Known rows, with every step that occurs
rilu-fami: [-14 -15  -8 -11   0  10   1 -17 -15   7 -14   7  -6   6  15  10 -34  14
  -6   5   1  -2  -9   1   6  -6]
kapi-fami-fidev: [ 11  -7  12 -13  24   2 -22  -4  -8  -3  -6  41  60  25 -10   4 -22  -3
  15  24  -3 -11  -4  12 -13   8]
tamad-fami-fidev: [-42 -18  13  -9 -17   2  -8 -12 -28  -2  -5  45  57 -13  -2  18   2 -24
  22  -9  -9  -2 -11  26  32   6]
tamad-fami-kapi-kovo: [-23   4  -8   3 -17  15  27   0 -43  41  -3  32 -26  23  -7   3  44 -42
  21  -7   8  10   1   4  29  18]
kapi-kovo-rilu-fami: [ 25   9 -36  -5 -78  18  41  -3  -4  -1  -6   2 -36  30   3   0  28  -2
 -10  10  -2  17  29  -2   0   0]
relo-rilu-kovo-kapi: [-60 -30   8  11   7  -6  23  25   3  13  12 -32 -63 -36 -13  34  22  31
 -19  -9  10   9  10 -13  -6   7]
rilu-kovo-kapi: [-46 -28  -9   8  -4  -4   5   1  -3   2   3 -46 -38 -13  -7  21  20   2
  -7 -11   1  -1  24 -23   5   3]
sufel-fegeg: [  3  17  -4  -2  21   9 -22  -4   1 -11   0   0   0  -3  15  -3 -12  -3
  -8  12   1  -7 -28   2 -10 -16]
relo-rilu: [-46   7  15   3  37  11 -16  24  -7  14   0  13 -40 -17   5  28  -4  37
 -29   3   0   3 -18  18  -3   0]
fegeg-sufel-rilu: [-27  -2  33   9  29 -10 -41   7  24 -12   4 -17  37 -29  18 -16 -16  23
 -27 -39  -4  -1 -26  15   9 -19]
fidev-fami: [  1  44  -3  -3  40   8 -36   0 -13  28 -10  22  -9   7  -3  20 -35 -18
 -17  27  -1  -6 -12   4  17   6]
kovo-kapi-fami: [ 30  -6 -22  -2  17   9  -7  -5   3  12 -10   4   7  28 -12   6   9 -15
  -9  27   0   0  19 -26 -13   2]
fegeg-fami-kapi-kovo-rilu-relo: [  5  23 -38   0 -87   9  20   9 -22  15  -7  20 -10  12   3  -9  47 -17
  28 -22  16   5   3 -12 -10  -2]
rilu-relo: [  9  30 -11   5  36  24 -49   7 -13  25  -8   7 -16 -37  10  17   5  26
  -3 -13  -6 -13   8  11   1  -9]
kovo-kapi-fami-fegeg-sufel-rilu: [ 58 -12   8   2  31 -23   5  -7  45 -27  13 -31  43   8 -14 -29  -6  -9
  -8   7  -3   1  13 -26 -15  -5]
sufel-rilu-kovo-kapi-fami-fidev: [ -8 -58  35   8  10 -11  19   3  20  -8  10 -20  43  -8 -19  -2  19   5
  16 -24  -4   0  10 -12  -1   2]
relo-rilu-fami: [-34 -22   5  -6  10   8  19  10 -10  16  -4  19 -30 -19   7  25 -27  44
 -19   5  10   7 -16  10  -4  -1]
fegeg-sufel-rilu-fami-kapi-kovo: [-18 -24  20   6  -8  -7  28   1   5  11   5 -14  17  -4   6 -31  -1  14
  -8 -43  16   8 -27  -9  11  -5]
tamad-fami: [-22   5  -2  -2   4   6 -16  -8 -22  17 -10  29   4 -13   8  17   8 -23
   5   2  -6   5   3  23  29   1]
kapi-fami: [ 33  13  -5  -6  45   8 -29   2  -3  15 -11  25   8  26   1   4 -17  -2
  -4  36  -1  -4   8  10 -13   2]
relo-rilu-kovo-kapi-fami: [-18 -29   6   7  19  -9  32  26  11  22  11 -14 -45 -23 -22  26  19  25
 -14  13  16  11  26 -16 -21  12]
kapi-kovo: [-19  29 -15  -1  16  18   0   9 -13  11 -10   4 -46  20  -1  11  16  -9
 -25  12  -1   3   3  -5  -1   7]
fidev-fami-fegeg-sufel: [ 24  53   7  -8  45 -29 -21  -7  17 -12  13 -11  12  -8  -8  -5 -58 -22
 -21  26   2 -10  -9  -2  10   7]
fami-fegeg-sufel-rilu-kovo-kapi: [ -4 -22  28   9  19 -39  16  -4  46 -48  28 -79   7 -33  -6 -23  -7   9
  -8 -28  -4  -2   8 -17   1  -6]
fami-mibo: [-15  29 -20   5 -33  15 -35  -5 -18 -18 -17  22 -13   4  14  -2   2 -17
   0  20 -19  -6 -14  25  -7   5]
sufel-rilu: [-18  -3  32   7  42  13 -36   5   9  -2  -6  -3   7  -3  17   1  -5  20
 -12 -22 -18  -3 -23  20  13 -15]
fami-fegeg: [  7  23   7  -7  43  -7 -22 -11   6 -35   6 -20 -21  16   5   0 -28   1
  -2  20 -16 -12  -3   8   0   0]

Rows
[-66 -13   2 -18 -35 -15 -15 -12 -17 -35 -17  36  73  -3   7  11 -34 -12
  17 -12   4 -11 -42   0  -5  -5] : fegeg-fami-fidev
[ 13 -24  -8  -8  -1   5   0 -10  -3  -3  -6  20  55  27 -20   6   6 -18
   5  16  -2  -7   7 -24 -13   8] : kovo-kapi-fami-fidev
[ 29  20 -24  10 -68  25  26   7 -34  48   3  29 -24  -1  -7  -2  83 -27
  38 -21   4  14  34  14  25  10] : tamad-fami-kapi-kovo-rilu-relo
[ -9 -13  13 -10  19  -7  35   3   5 -13   8  -3 -40 -13   1  13 -40  36
 -11  17   4   3  -9   6  -9   3] : relo-rilu-fami-fegeg
[  3 -27 -11   5   8  -8  17   2   6  14   3 -28 -16   2 -18  14  16  -5
   1  14   8   1  38 -26 -11   8] : rilu-kovo-kapi-fami
[ -8  31   5   0  34  10 -27   1 -32  49  -3  25 -13  29  -6   7 -18 -25
   6  15   6 -10 -26   0  23  14] : fidev-fami-kapi
[ 32  22  30   7  48 -19 -29   1  36 -30  18 -41  23 -48   8 -24 -20  26
  -5 -32  -9 -10  -3  10   0 -15] : fami-fegeg-sufel-rilu-relo
[ 40  28 -24  -1  -9  10 -25  -2  -5  -5 -18  45  11  22   1 -11  -5 -22
   9  50  -9  -4   5  21 -27  12] : kapi-fami-mibo
[-46   6 -19  -7 -35  -2  21   1 -30   9 -15  25 -10  32   5  -5   9 -31
  15  -7  19   1 -30 -20  -7   6] : fegeg-fami-kapi-kovo
[ 32  40  30  -1  56 -28 -17  -3  33 -16  16 -17  25 -17  -5 -15 -54 -12
 -17   5  -4  -6 -17   3  14   0] : fidev-fami-fegeg-sufel-rilu
[-35 -35   7 -17 -18   4   6 -21 -21 -15 -10  22  47   5   4  12 -39  15
  10  -6  -2 -10 -21   4   9   1] : rilu-fami-fidev
[ 17 -18 -20  -3 -86  16  15 -12 -18   7   1   2  -7  43  14 -11  17   8
  22  -7  -4   5   7  10  11  -6] : kovo-rilu-fami-kapi
[ 41  10 -40   3 -32  13  -5  -8  -1  -3 -17  20   7  25 -10  -8  21 -33
   4  41  -9   0  14 -15 -25  10] : kovo-kapi-fami-mibo
[-18 -24  24   2   8 -12 -12  -5  21 -10   0 -15  47 -31  19 -18 -34  30
 -20 -38   5   3 -24   6  11 -20] : fegeg-sufel-rilu-fami
[ 27  29 -24  11 -51  31   7  15 -23  35   6   4 -49  25  -2  -8  73  -4
  19 -18   1   4  24   2   2   6] : fami-kapi-kovo-rilu-relo
[ 41  46 -35   8 -51  29  -1  17  -2  14   0  -3 -48  -3  -1   6  60   5
  -7  -7  -6   9  44   6  -7  -2] : kapi-kovo-rilu-relo
[ 12  11  24  15  50  24 -49  11   8  18  -5  -4   1 -42  14   2  11  37
  -1 -39 -15  -7  -5  19   9 -18] : sufel-rilu-relo
[-51  -4  -8  -8 -29  -6 -12  -6 -31   4 -14  27  19  24  15  -3 -13 -17
  23 -11  13  -7 -41  -7  -1  -4] : fegeg-fami-kapi
[ 42  15 -30  -8 -79 -13  53  -8  22 -37  13 -30 -17  17  -1 -23  10  -6
 -14   7   3  15  33 -10  -6   1] : kapi-kovo-rilu-fami-fegeg-sufel
[ 11  -8  -1 -15   4 -27  14 -23  13 -37   7 -28  17 -10   8 -15 -59  13
  -8   5   5  -4  -6  -6   0  -5] : rilu-fami-fegeg-sufel
[ 46  -7  33   2  50 -43   4   3  47 -29  24 -39  26 -14  -9 -29 -29  11
   5   8   4  -2  19   7 -16   1] : kapi-fami-fegeg-sufel-rilu-kovo
[-12   9 -14 -11 -22 -10  -7  -9   2 -26 -11  21  32 -13  19  -6 -27 -19
   5   5  14  -4 -43 -10 -23 -22] : sufel-fegeg-fami
[ 18 -30   7  17 -16  -2  15   3  22  -7   0 -16   1 -12 -10 -15  30  -8
  15  -1  -9   5  17  -4 -14   4] : sufel-rilu-kovo-kapi-fami-mibo
[  8 -41  21  14  28  -7  11   9  25   8   6 -31   0 -10 -12  -2  20   7
   4 -13  -2   5  20 -13  -3  -4] : sufel-rilu-kovo-kapi-fami
[  8 -24   9   4  32 -23  45  18  23  -5  23 -32 -49 -17 -28  16   7  20
  -4  23  11   7  30 -18 -24  16] : relo-rilu-kovo-kapi-fami-fegeg
[ 20 -23  29  -6  25  -7  13 -17  21 -30   4 -20   7   2  12 -16 -36  22
   7 -10 -15  -2 -14   8   8 -12] : sufel-rilu-fami-fegeg
[  4  10 -20   5 -76  18  31   2 -33  31   3  27 -23  31  -5  -5  71 -42
  26  -5   1  18  20  14  30  13] : tamad-fami-kapi-kovo-rilu
